Every row comes from one small tree of marks. The marks that hang from a mark follow it in brackets, in alphabetical order. Every link used is in the known rows. Which tree was each row made from?
In the rows, 128 means zero.
Known rows
Z[W[L]]: [119 134 132 142 130 133 124 194 113 119 131 104 130 107 129 117  87 134
 125]
D[H]: [135 109 122 127 109 130 127 110 131 175 129 123 115 136 129 143 127 112
 119]
A[W[Y]]: [125 129 138 172 103 137 124 156 115  84 149 138 101 106 115 113 115  84
  85]
W[L[H Y]]: [144 117 125 142  90 140 130 192 109 182 190  94 137 118 125 142 110 141
 162]
Z[W[L[H]]]: [128 130 127 126 119 144 121 207 113 155 143 108 139 114 131 126  91 149
 158]
W[Y[H L] Z]: [137 124 130 149  11 142 132 172 120 161 172  84 146 113 111  97  94  98
  63]
L[H[D] W[Y Z]]: [138  88 121 143  43 147 133 162 122 156 182 120 149 126 134 120 102 123
 165]
W[L[H[D] Y] Z]: [138 111 121 146  61 145 144 181 108 170 199  98 146 122 125 131 109 124
 153]
Y[H[D] L]: [147 121 104 111  90 134 122 117 102 156 151 104 131 128 132 122 138 173
 143]
Z[W Y[H L]]: [146 125 134 129  61 140 113 225  96 142 146 100 150 106 135  94  94 161
 110]
W[L[H Y] Z]: [139 118 131 152  55 144 142 204 117 177 196  83 153 116 118 130  98 111
 130]
Y[L]: [134 122 127 133  95 120 120 148 113 112 132  96 115 121 130 110 114 140
 107]
W[L[Y[H[D]]] Z]: [137 123 122 159  66 139 148 168 111 161 192  81 151 112 120 127 108 114
 112]
L[H[D] W[Z] Y]: [154  71 125 156  70 139 144 166 115 143 197 103 162 127 143 133 119 135
 154]
L[H[D] Y[W]]: [155  79 121 136 105 142 134 167 108 141 188 126 156 141 139 135 135 170
 146]
L[H[D]]: [140 111 107  96 118 147 125 119 117 174 152 154 133 146 137 144 149 166
 208]
Y[H W[L Z]]: [137 135 128 147  70 143 138 205 129 155 169  70 179 114 113 120  85 132
  75]
H[D]: [126 117 111 118 138 130 131  91 114 117 132 151 117 137 138 130 146 147
 166]
Y[L[H[D]] W[Z]]: [141  97 122 131  55 136 128 191 112 111 162  93 152 134 132 101  99 158
 100]

Write each row's tree
[123 122 119 141  22 154 134 185 113 183 195 112 132 119 115 117  89 105
 156]
W[L[H[D]] Y Z]
[144 118 124 123  67 142 114 202  87 134 148 115 143 111 141  95 105 174
 134]
Z[W Y[H[D] L]]
[125 117 138 160  20 132 131 173 119 119 160  93 126 113 114  87  86  85
  58]
W[Y[L] Z]
[138 129 131 163  61 139 147 187 118 167 190  70 157 107 114 126  98 104
  92]
W[L[Y[H]] Z]
[146 125 135 133  69 140 123 203 117 148 159 116 168 121 127 113 108 153
 105]
Z[Y[H W]]
[137 116 132 144 112 143 127 217 106 151 164  99 144 111 132 127  93 145
 141]
Z[W[L[H Y]]]
[155  95 139 177  70 130 148 174 126 138 185  68 177 109 130 127 107 111
  76]
L[W[Z] Y[H]]
[132 129 136 130  72 148 115 252 100 160 159 118 143 107 134 111  81 152
 167]
Z[W[L[H]] Y]
[126 147 134 180  54 149 134 192 114 125 179 100 123  92 101 112  91  70
  73]
A[W[L Y[H] Z]]
[154  89 114 123 108 144 134 135 106 169 184 139 140 141 139 144 151 161
 182]
L[H[D] Y]
[136 127 137 177  81 145 138 203 110 117 187 101 127 102 114 125 106  88
 100]
A[W[L[H Y] Z]]
[132 111 133 137  76 141 115 203 108 132 145 110 129 114 129 100  88 137
 111]
Z[W[Y[L[H]]]]
[130 135 129 157  63 151 130 203 101 119 179 129 119 105 119 117 106 104
 143]
A[W[L[H[D]] Z[Y]]]
[127 136 145 168  83 138 133 181 115  77 148 133 122 105 118 104 113  80
  77]
A[W[Z[Y]]]
[135 130 128 180  91 142 143 171 102 102 183 102 125  99 115 123 116  92
  90]
A[W[L[Y[H[D]]] Z]]
[143 128 125 153  95 135 135 175 110 171 182  81 142 109 121 137 111 134
 126]
W[L[Y[H]]]
[143  93 123 131  51 144 131 178 117 153 175 125 158 127 143 122 109 143
 185]
L[H[D] W[Z[Y]]]
[128 132 142 192  93 135 141 190 110  81 173  96 118  95 113 116 102  74
  67]
A[W[L[Y] Z]]
[131 141 138 161  58 150 129 222 108 124 176 117 125 101 114 115  97  94
 122]
A[W[L[H] Z[Y]]]
[150 130 128 125  45 136 116 187 104 162 159 103 142 115 128 107 114 154
 123]
Z[Y[H L]]
[137 121 137 132  26 139 128 200 115 145 161 108 146 121 126 100 101 120
 113]
W[Z[Y[L[H]]]]
[144  95 129 143  62 141 121 182 127 169 172 111 146 121 131 129  97 131
 161]
L[H W[Y]]
[137 106 119 129  48 139 117 154 104 153 168 122 114 127 127 109 112 140
 143]
W[Y[L[H[D]]]]
[119 146 137 175  99 137 136 180 116  85 153 106 113  98 111 116 100  77
  86]
A[W[L Z]]
[126 124 131 140  81 149 119 220 110 161 160 109 133 109 123 115  77 131
 142]
Z[W[L[H] Y]]
